What can hang from each mark
Z_490: Z_467
Z_235: Z_390 Z_463 Z_467 Z_908
Z_993: Z_463 Z_979
Z_190: Z_558
Z_908: Z_190 Z_235 Z_390 Z_406
Z_406: Z_908
Z_463: Z_978 Z_979 Z_993
Z_978: Z_74 Z_463
Z_74: Z_463 Z_978
Z_979: Z_467
Z_161: Z_406
Z_467: Z_979
Z_390: Z_190 Z_235 Z_908
Z_407: Z_463 Z_993
Z_558: Z_190

Each row was made from one small tree. Brackets hold a mark, then the marks that hang from it, in the order of their numbers. Every link used is in the known rows. Write each row's tree.
Known rows
{Z_74 {Z_463 Z_993} Z_978}: [ -3  20  -7 -15  -9   5   1 -20  -4  20  -5  -8  22 -12   0   4   7  -2
  -8  -9   6   5   3  27 -13  21   9  -1  -2   0  -5  14  -7   3  13  12
  22 -14  -1   4  -6  -4  -1   3]
{Z_190 Z_558}: [ -3   9  -6  -6   6   4   4 -17   3   1  -2  -6  -4  -1   2   7   0  -2
  -5   1   0   5  -5   6  -6   0   5 -16   8 -10  -6  -4  -8   8   3   9
  -4   2  -6   3   8 -10   9  -2]
{Z_490 {Z_467 Z_979}}: [  0  12  -3  -4   2   5   5 -19   0   7 -11 -13   6   2  -6   7   1  -2
  -2  -2   4   3  -2  13   0 -17  12 -17   5  -5 -12   5   4  -2   9   9
   9  -9  -7  -3   2   3   9   0]
{Z_407 {Z_463 Z_978}}: [-10  11  -2  -5   3   7   1 -15  -3  14   3 -10  -9  -9  -7  12   4   1
  -6  -4   5   5  -2  11  -6   4  15 -21  12 -11  -8  -5 -10   3   6   9
   3   2  -3   4   2  -7   8   0]
{Z_407 {Z_463 Z_978 {Z_993 Z_979}}}: [-13  12  -5  -7   1  10   8 -20  -7   7   5 -11   0  -1  -4  13   4   5
  -4 -28  10   6   1  10  -5   6  20 -12  13 -13 -14 -11 -12   5   3  13
   8  -4  -4   2   1  -1   4  -2]
{Z_161 {Z_406 {Z_908 {Z_190 Z_558} {Z_235 Z_390 Z_467}}}}: [ -5  14  -5  -3  11   7   5 -19  12  -9  11  -9  -3  -4 -14   1  -1   1
 -10 -30   9   5   1   9   5 -22  -3 -10  20  -8   3  -8  -7  -2   3   5
  -8 -12  -1  -8   8 -19  32   5]
{Z_161 {Z_406 {Z_908 Z_190 {Z_235 Z_390 Z_467}}}}: [ -5  18  -2  -8   7   5   1 -18  11  -5   7 -11   0  -5 -21   0   0   2
 -12 -26  11   3   4   9   6 -22  -2  -3  19  -1   5  -6  -3 -11   7   6
  -1 -16   2  -7   5 -10  26   5]
{Z_161 {Z_406 {Z_908 {Z_190 Z_558}}}}: [ -2  12  -6  -7   7  11   8 -16   9  -7  -3 -10  -8  -5  -8  -3   2  -3
  -7  -6   0   2  -5   1  -2 -15  -1 -13  12 -15  -7   2  -8  -3   3   8
  -1  -7   0   4   7 -11  40  -2]
{Z_467 Z_979}: [ -1  14  -5  -8   6   6   3 -11   1   0 -10 -11   3  -4  -7   6   1  -1
  -2   1   3   2  -1  10   1  -6   9 -14   2  -1  -7   0   4  -2   9  10
  16  -5 -10  -4   7   0   7   1]
{Z_993 {Z_463 {Z_979 Z_467}}}: [ -4  14 -10  -9   1   4  -6 -17  -2   5  -8  -7 -15   4  -6   9   1   8
  -5   8   6   5   8   8  -6   1  16  -4  16 -13   6  -5  -8   2  -2  13
  -9 -11 -12   9   1  -5  -4  -3]
{Z_407 {Z_463 Z_979}}: [ -8  14  -4  -7   3   4  -1 -15  -4   3   5  -9 -14   0  -9  11   3   1
  -5  -3   8   5  -5  14 -10  -2  15  -9  14 -13  -8  -8 -10   1   5  10
   0   2  -7   1   3  -6   5  -3]
{Z_978 {Z_74 {Z_463 {Z_979 Z_467} Z_993}}}: [ -9  17 -10  -8 -11   5 -11 -16 -10  11  -4  -6 -11  -9  -4   6   2   3
  -8  -5   5   5   5  31 -13  24  12   2   7  -7   8   9 -12   1  -1  10
  12 -10  -6  -1  -8  -8 -12  -3]
{Z_993 {Z_463 Z_978} {Z_979 Z_467}}: [ -6  14 -10  -8   3   6  -1 -20   1  11  -2  -8 -12   5  -3   8   1  10
  -5  -2   5   6  12  -4   3  12  22 -12  15 -10   0  -8  -2   5  -3  15
 -10 -15  -9   9   0   2  -3   0]
{Z_235 {Z_463 Z_978} {Z_467 Z_979} {Z_908 Z_190 Z_390 Z_406}}: [ -1  16  -2  -1  11   5  -2 -20  -2 -11   4  -3  -3  -9 -19   0  -2  13
  -3 -65  20   5   1  13  15   9   0 -32  16  -1   8  -9  -8  19   6  11
   6 -20 -15   7  14 -13  24  10]
{Z_390 {Z_190 Z_558} {Z_235 Z_463 Z_467 {Z_908 Z_406}}}: [  1   2  -1   1  16  -1  10 -32  17 -23   3  -6   7  -2 -16  11  -7   4
   1 -49  19  12   2  12   3  20  -3 -31  18  -5   3 -11  -9  15   1   8
 -34 -16 -17 -12  20 -29  -8   6]
{Z_993 {Z_463 {Z_978 Z_74}} Z_979}: [ -8  13  -7  -5   1   2   3 -20   0  12  -5  -8 -12  -9  -2   7  -1  10
  -5   1   3   2   5   7  -3  31  18 -21  22  -3  -1   6  -6   6  -1  13
   3  -4  -3  10  -3  11   1   1]
{Z_390 Z_908}: [  1   9  -5 -11   3  -2   3 -21   5  -5 -15 -11   1  -5  -5   9   1  -2
  -7   7   6   5   8   8  -7  17   1  -8   8  -1  -7  -3  -3  -5   7  10
   6  -2  -4   1   7  -1  -1  -8]
{Z_406 {Z_908 {Z_190 Z_558} {Z_235 Z_390 {Z_467 Z_979}}}}: [ -3  21  -8   0  10   8   5 -22   8 -14  11  -6   2  -6 -11   3  -4   0
  -9 -36  10   7   6  15  12  -6   1 -10  15  -2  -1  -5   1   4   6   7
   9 -13  -9 -12  11 -18  33   4]
{Z_235 {Z_390 Z_190} {Z_463 Z_979 Z_993} Z_467 {Z_908 Z_406}}: [ -8   9  -1  -1  11   3   2 -28   8 -15  -8 -11   7  -3 -15  18  -3   9
   1 -64  27   9  15  23  -3  19   3 -21  23  -1  15 -12 -20   5   3   7
 -13 -20 -16 -11  16 -19 -14  12]
{Z_490 Z_467}: [ -1  10  -3  -7  -1   3   1 -24   1  11  -6 -10   3   5  -4   6   2  -1
  -5   2   3   4  -3   9  -6 -13  10 -11  11  -8  -9   2  -4  -2   6   8
  -5  -5  -1   6   0   2   6  -2]
{Z_908 Z_190 Z_390}: [  3  14  -4 -13   3  -2  -4 -22  -1  -4   4   2  -3   0   0  -6   2   6
  -7  -4   7   6  -7   7   3 -11  -5  -2  10  -5  -6 -10  -5   6   7  13
   7  -4   0  17   6  -8  26  -9]
{Z_908 {Z_190 Z_558} {Z_235 Z_463 {Z_467 Z_979}} Z_390 Z_406}: [  6   8  -5   0  12   1   4 -20  -4 -24  26   3   3   0 -14  -7  -2  11
  -7 -56  17  11  -9  13  26 -13  -5 -12  15  -9   1 -25  -7  23   2  15
   2  -9 -15   5  15 -20  34  -4]
{Z_406 {Z_908 {Z_235 Z_463 Z_467} {Z_390 Z_190}}}: [  4  10  -6  -6   6   6   1 -34  10 -17  10  -4   8  -5 -15   1  -4   1
 -10 -29  14   7  12  17  17  24  -6 -19  15   3   3  -8  -6   1   6  10
 -14  -4  -4  10   9 -19  -1   1]
{Z_993 {Z_463 Z_979}}: [ -5  13  -7  -9   3   2   2 -18  -1   1 -14  -9  -9  -2  -5   9   2   6
  -4   3   7   2   2  12 -11   5  16  -9  18  -8   0  -1 -12   2   1  12
   3  -6  -9  11   3   3   2  -2]
{Z_235 {Z_908 Z_190 Z_406}}: [ -1  13  -1  -9   4  -4  -1 -21   0  -8  -3   0  -4  -1 -15  -4   2   7
  -3 -23  11   6  -5   0   0   7  -1  -4  15  -4  -1  -2  -4   8   4  11
   1  -9  -5   3   9  -4  27  -2]
{Z_161 {Z_406 {Z_908 {Z_235 Z_390 Z_467}}}}: [ -8  14  -2  -7   8   5   2 -16  13  -1   2 -16   4  -5 -21   5   0  -2
 -11 -20   9   1   6  12   5 -14   1 -17  17   2   7  -4  -2 -14   8   3
  -3 -10  -1 -12   4  -7   7  10]
{Z_235 {Z_463 Z_978 Z_979} Z_467 {Z_908 Z_190 Z_390 Z_406}}: [ -6  17  -4  -4   7   4  -7 -24  -5 -12   1  -1 -20  -5 -17   2  -1  16
  -7 -64  22   6  -1  14   6  13   3 -21  30  -7  10 -10 -25  19   3  11
  -2 -18 -11  17  10 -12  20   7]
{Z_390 Z_190 Z_908}: [  4   3  -6 -11   6  -2   7 -27  13 -11 -18 -10   5  -7  -1  11  -1  -2
  -4  13   8   9  12   7  -5  23  -2  -8   8  -3 -11  -3  -1  -8   8  13
   0  -3  -7  -4  10  -8  -7 -13]
{Z_558 Z_190}: [  0  16  -5  -6   1   6  -7 -17   2   7  -8  -8   0  -2  -6   7   2   0
  -2   1   7   3   3   8  -6  -8   7 -14   9  -7  -9  -5  -2  -4  10   4
   9  -7   1   3   5  -5  -3  -2]
{Z_407 Z_463 {Z_993 {Z_979 Z_467}}}: [ -5  10  -2  -7   1   7  -5 -18  -7   9  19  -6  -7  10 -10   8   4   5
  -5 -10  10  10   3   3   3   2  20 -11   5 -11  -5 -23   6   0   0  12
  -8   2  -9  -9  -2  -6   2  -3]
{Z_463 {Z_978 Z_74} {Z_979 Z_467} Z_993}: [-17  15 -11  -6  -8  14 -13 -13  -7  10 -17  -7 -21 -13  -3  11   1   5
  -8 -10   2   4   6  24  -9  18  15  -7  24 -16   1   4 -24   1  -1   9
   9  -8  -6   7  -6  -4  -8  -6]
{Z_235 Z_467 {Z_908 Z_190}}: [ -4  22  -3 -10   3   3  -2 -19   4   0  -2  -1  -5  -1 -17   6  -2   6
  -5 -29  11   3   5   6  -9   9   3  -6  13   0   3  -1  -2   7   7   7
 -11 -15  -4   1   9 -10   9   6]
{Z_407 {Z_463 Z_993}}: [ -7  10  -1  -8   0   6   5 -17  -5   8   3  -8  11  -5  -6  11   4   0
  -5 -16   7   6   0  17 -10  -4  10  -8   6 -12  -8  -9  -9   3   4  10
   3   2  -2   2   4  -9   3  -6]
{Z_978 {Z_463 Z_979 Z_993}}: [ -9  16 -10  -7  -6   5   5 -15  -7  -7 -20  -5  -8  -6  -3  10   2   3
  -5 -24   5   3   0  28 -17  11   5  -6   7  -7  -2   3 -20   0   8   9
   9  -1  -5   9   0   0  -1   1]
{Z_463 Z_978 Z_979}: [-13  15  -8  -9   2  10  -3 -15  -1   4 -19 -11 -22  -5  -4  10   2   2
  -6  -4   5   3  -2  11 -10   4  16 -12  22 -10  -6   1 -21  -1   6   9
  15  -6  -6   9   1   0   5  -1]
{Z_463 Z_978}: [ -8  12  -5  -9   2   8  -1 -14   2   9 -13 -10  -8  -8  -3   8   2   1
  -6   1   2   3   0   7  -5   5  11 -18  15  -6  -6   1 -12   0   7   9
  10  -4  -3   8   3  -1   5   0]

Which tree is each row?
[ -3  23 -12 -16 -10   7  -4 -23  -6  19   8  -7  14   4   0   3   6   4
  -8 -12   8   9  10  16  -4  24  14   9  -4  -3  -3   4   5   3   8  16
   5 -22  -6  -1  -8  -5 -10   6]
{Z_74 {Z_463 {Z_993 {Z_979 Z_467}}} Z_978}
[ -4   5  -5  -3  15   7  11 -23  21 -12   1 -14   5  -6 -10  10  -4  -4
  -7 -18  10   7   8  11   7  -6  -3 -22  18  -6   2  -6  -6  -8   4   5
 -16  -8  -6 -17  10 -24   6   5]
{Z_161 {Z_406 {Z_908 {Z_235 {Z_390 {Z_190 Z_558}} Z_467}}}}
[  1  15  -8  -5  11  10   8 -15   6 -20   8  -5   0  -7 -15  -6  -2   3
  -9 -34   9   4  -6  13  17 -24  -6 -14  11 -11  -6  -8  -2   3   5   9
   9 -11  -8   0   9 -16  38  -4]
{Z_161 {Z_406 {Z_908 {Z_190 Z_558} {Z_235 {Z_467 Z_979}} Z_390}}}
[-15  15 -11 -10  -3  16  -7 -14  -5   6 -21  -9 -16  -5  -3  13   3   5
  -7 -16   5   6   7  16  -9   1  17  -1  20 -18  -3  -5 -25   0   1  10
  10 -13  -9   8  -1  -7  -4  -5]
{Z_463 Z_978 {Z_979 Z_467} Z_993}
[  1   5  -3  -3   9  -4   1 -23  11  -3   7  -8   9  -1  -6  13  -4   2
  -3 -12  15  12   7  16   7   1   3 -11  14   4   6 -15  -5  -2   5  11
  -8  -5  -6   0  12 -18  -3   4]
{Z_908 {Z_235 {Z_390 Z_190} Z_463}}
[ -3   8  -2  -3  12  -1   3 -32  12 -24  -7  -9  -3  -1 -23  12  -5   7
   1 -47  24  10   3  17   0  20   3 -20  25  -1   3  -9 -13   5   4   9
 -22 -21 -18 -10  16 -19 -13   5]
{Z_390 Z_190 {Z_235 {Z_463 Z_979} Z_467 {Z_908 Z_406}}}
[  4  12  -2  -6   7   2   1 -25  13 -16   4  -9   4  -6 -14  -8   0   2
  -6 -26  11   5  -5  13   9 -18  -9 -17  13  -2  -1  -9  -7  -5   6  10
  -4 -15   1  15   9 -14  32   1]
{Z_161 {Z_406 {Z_908 Z_190 {Z_390 {Z_235 Z_463}}}}}
[ -5  23  -9 -13  -6   2  -4 -19  -3  15  -4  -9  -2  -7  -2   4   6  -1
  -9   5   7   4  -2  24 -14  21  13  -1   5   0  -4  16  -8   1  14  12
  19 -14  -6   3  -6  -2   1   7]
{Z_74 {Z_463 Z_979} Z_978}
[  3   6  -9  -1   7  -2  -2 -29   4 -30   4  -5 -18   4 -10   3  -2   7
  -6 -30  16  16   1  10   6   4  -1   3  24 -20  -3 -24 -16  11  -5  15
 -14 -20 -17  -1  14 -22  21 -15]
{Z_390 {Z_235 {Z_463 {Z_979 Z_467}}} {Z_908 {Z_190 Z_558} Z_406}}
[  4   6  -4 -12   2  -8  -2 -24  -5 -15  14   8   0   1  -9 -16   3  10
  -8 -17  12  11 -15   5  18 -15 -10   9  19  -7  -8 -17  -9  10   4  16
  12  -1  -3  15   5  -6  37 -16]
{Z_908 Z_190 Z_235 Z_390 Z_406}
[  0  10 -11  -1   8  10   5 -35   8 -25   8  -3  -9  -2  -9   7  -6   2
  -9 -37  15   9   7  21  12  21  -1 -20  23  -8   1 -10 -19   9   1  10
 -15  -3 -11  11  10 -26   2   0]
{Z_406 {Z_908 {Z_235 {Z_463 Z_979} Z_467} {Z_390 {Z_190 Z_558}}}}
[ -4  11  -6  -3   9   3   6 -17  11  -7   6  -8  -4  -5  -9  -1   0  -1
  -8 -16   6   7  -3   8   5 -25  -3  -6  18  -9  -1  -6  -8  -4   2   8
   3  -6   0   0   7 -15  41   0]
{Z_161 {Z_406 {Z_908 {Z_190 Z_558} {Z_235 Z_390}}}}
[ -5  14  -2  -8   2  12   3 -18  -1   3   0 -10  13  -3 -12  13   0   4
  -6 -40  10   2   9  18  -6   8   9 -14   9  -3   7 -10 -14   5   4   7
  -9 -12  -3   5   8  -9 -10   7]
{Z_235 {Z_463 Z_993} Z_467}
[ -7  13  -7  -7  -2   7   2 -16  -8  -6  -4  -6   0  -1 -12  11   0   5
  -6 -36  13   6   0  24  -5  -1  13   6  20  -8  -1 -12 -24   2   1  11
  10  -6  -6  15   5  -5   0  -2]
{Z_908 {Z_235 {Z_463 Z_979 Z_993}}}
[ -9  17  -7  -8  -8   3  -3 -17  -9   8  -8  -6  -6 -14  -3   6   3   2
  -7  -9   7   2   0  34 -18  25  11  -5  10  -3   2  13 -17   1   3  10
  25  -6  -3   1  -7  -1  -6  -2]
{Z_978 {Z_74 {Z_463 Z_979 Z_993}}}
[ -5  10   1  -7   3   4   3 -19  -6   6  14  -8  -2   4  -9   8   5   4
  -4 -14  12   7  -3   5  -2   3  19 -15   7  -7 -11 -19   2   0   4  12
   5   7  -6  -7   0   0   8  -2]
{Z_407 Z_463 {Z_993 Z_979}}
[  2  11  -3  -7   4   1  -3 -21  -1  -5  17  -1   5   1 -14   4  -2   7
 -10 -33  13   6   1  18  12   1   0 -13  14   2   7 -18  -9  10   5  10
 -10  -4  -4  15   7 -13  -5   3]
{Z_908 {Z_235 Z_463 Z_467} Z_390}
[  0  11  -9  -5   3   0  -6 -24   8 -15  -9 -12 -13   2 -12  15  -3   2
  -6 -13  14  11  12  18  -2  14   7  -4  16  -6   0 -15  -9  -3   1  11
 -11 -18 -13   1   9 -13 -12  -5]
{Z_390 {Z_235 {Z_463 {Z_979 Z_467}}} Z_908}
[ -6  25  -5  -3   4   8  -5 -28   4 -11  12  -7 -13   0 -21   5  -3   5
 -11 -45  17   5  10  18   7   5   6   0  27   2  11  -9 -13  -1   5   7
  -2 -17  -3   4   8 -14  22  10]
{Z_406 {Z_908 Z_190 {Z_235 Z_390 {Z_463 Z_979} Z_467}}}
[ -4   5 -11  -1   7  10   3 -27   9 -18  -7  -8  -2   1  -1  17  -5   3
   0 -29  14  15   6  24  -3  -1   7  -7  17 -20  -3 -19 -22   5  -4  12
 -20 -17 -17   0  12 -32 -11  -7]
{Z_390 {Z_190 Z_558} {Z_235 {Z_463 {Z_979 Z_467} Z_993}}}
[ -3   8  -3 -11   4   1   1 -20  -2  -8   8  -3   2   1 -20  -2   2   6
 -10 -23  10   5  -5   6  10   1   3   0  20  -4  -3 -11  -7   4   5  10
  -2  -5  -6  -6   5  -3   4  -5]
{Z_908 {Z_235 Z_467} Z_406}
[ -4   7  -6   3  11   0   2 -25   3 -16  -2 -10 -20  -7   0  10   1   8
  -6 -39  18  13   5  11   2  11   4 -17  30 -14   3 -16 -28  12  -1  13
   8 -13 -13   4  14 -15  32  -3]
{Z_235 {Z_390 {Z_908 {Z_190 Z_558} Z_406}} {Z_463 Z_978 Z_979}}
[  3   8  -3  -5   9  -7   1 -26   0 -15   5   7  -5   0  -2  -7   0   9
  -3 -30  11  11 -11   4   6  -1 -11 -16  14 -11  -2 -10  -9  22   1  12
  -2  -2  -9  11  12 -15  35  -5]
{Z_235 {Z_908 {Z_190 Z_558} Z_390 Z_406}}
[ -4  21 -11 -11 -10   4   7 -22  -4   4  -5  -5  11  -3   1   6   3   3
  -6 -23   5   5   3  22 -10  26   5  -1   0   1  -9   8  -3   3  15  14
   2  -8  -1   7  -5   7  -1   8]
{Z_74 {Z_978 {Z_463 {Z_993 Z_979}}}}
[-13  16  -4  -4   5  13   3 -16   6  -8  -3 -18   4  -4 -22  13  -1   2
 -10 -55  18   2  10  27   0 -10   8 -12  23  -2  13 -10 -21 -10   3   4
   0 -17  -4  -2   6 -10   1  13]
{Z_161 {Z_406 {Z_908 {Z_235 Z_390 {Z_463 Z_979 Z_993} Z_467}}}}
[-12  17  -5  -1   3  15   1 -26   5   2  -2 -13   9 -13 -15  13  -2   2
 -12 -59  14   5  18  25   5  15  10 -21  23   3  11  -5 -21  -1   4   5
   6 -14  -2   4   5 -13   1  13]
{Z_406 {Z_908 {Z_235 Z_390 {Z_463 Z_978 Z_993} Z_467}}}
[  0  15 -10  -7   0   7 -10 -19   0 -14  11  -3 -20   3 -19  -6   0   7
 -11 -24  12   7   0  13  16 -17  -1   3  19 -12   8 -15 -12  -4   0  12
  -5 -14  -4  22   3 -15  28  -3]
{Z_161 {Z_406 {Z_908 Z_190 {Z_235 {Z_463 {Z_979 Z_467}}} Z_390}}}
[  2   8  -7  -5  13   6   7 -40  20 -24  -1  -6   7  -7  -1   1  -5  -3
  -7 -19   9  10   4  16   8  15 -11 -28  14  -6 -10  -5  -6   3   5   7
 -16  -6  -9  -5  11 -27   2  -5]
{Z_406 {Z_908 {Z_390 {Z_190 Z_558} {Z_235 Z_467}}}}
[-11  13  -7  -8  -3  10  -5 -15 -10   5   2  -8  -9   2  -8  14   3   3
  -6 -15   9   8   4  19  -9  -4  16   2  11 -21  -4 -15 -13   1   0  10
  -4  -5  -9   0   0 -13  -3  -7]
{Z_407 {Z_463 {Z_979 Z_467} Z_993}}
[ -7  23  -9 -14  -9   7  -2 -20  -7  14 -11  -9   9 -10   0   6   7   0
  -9 -11   9   4   1  31 -18  18  14   4   6  -4  -6  15 -16   1  13  13
  26 -16  -5   5  -7  -3  -3   3]
{Z_74 {Z_463 Z_979 Z_993} Z_978}
[ -5  24 -12 -14  -9   5 -13 -18  -5  19   1  -7  -8  -2  -3   4   6   1
  -9   8   6   7   5  21  -8  19  14   4   3  -6   2  11  -3   1  11  13
   6 -19  -9   1  -8  -9  -5   6]
{Z_74 {Z_463 {Z_979 Z_467}} Z_978}
[ -2  10  -1  -5  11  -5   0 -25  15   1 -12  -9   6  -4  -2  16  -4   0
   2  -7  14   9  11  12  -6  12  -1 -23  10   6   5   1   1  -3   7   7
  -8  -7  -9  -9  12 -16  -8   9]
{Z_235 {Z_390 Z_190} Z_908}
[ -3   5  -6   1  13   6  10 -29  11 -19 -10 -15   6  -5   2  28  -5   3
  -4 -45  23  11  23  27  -9  23   3 -21  19  -9   7 -18 -23   4   0   9
 -12 -14 -16 -10  17 -27 -15  -1]
{Z_235 {Z_390 {Z_190 Z_558} Z_908} {Z_463 Z_979 Z_993} Z_467}
[  5   0  -8  -6  10   0  11 -28  13 -15 -15  -8   3  -6   5  14  -2  -4
  -3   9   6  11  10   7  -6  23  -3 -15   9 -10 -12  -6  -7   1   3  13
  -7   0 -10  -5  13 -17  -1 -14]
{Z_390 {Z_190 Z_558} Z_908}
[ -5  18  -7 -11   0  10   1 -26   5  -6   1  -6   0  -4 -20   1  -1  -2
 -13 -18   5   2   7  10   5  14   4  -5  17   2  -2   2  -2  -4   7   6
  -2  -4  -2   0   2  -4   5   1]
{Z_406 {Z_908 {Z_235 Z_467}}}
[ -5   1  -3  -2   9   2   7 -30  11 -14 -19 -10  14 -13 -13  11  -3   6
   2 -52  20  12   5  20  -1  20   3 -25  22  -5  -4  -5 -22   6   2  11
  -2 -18 -12   1  14 -17  -5   0]
{Z_390 Z_190 {Z_235 {Z_463 Z_978 Z_993} {Z_908 Z_406}}}
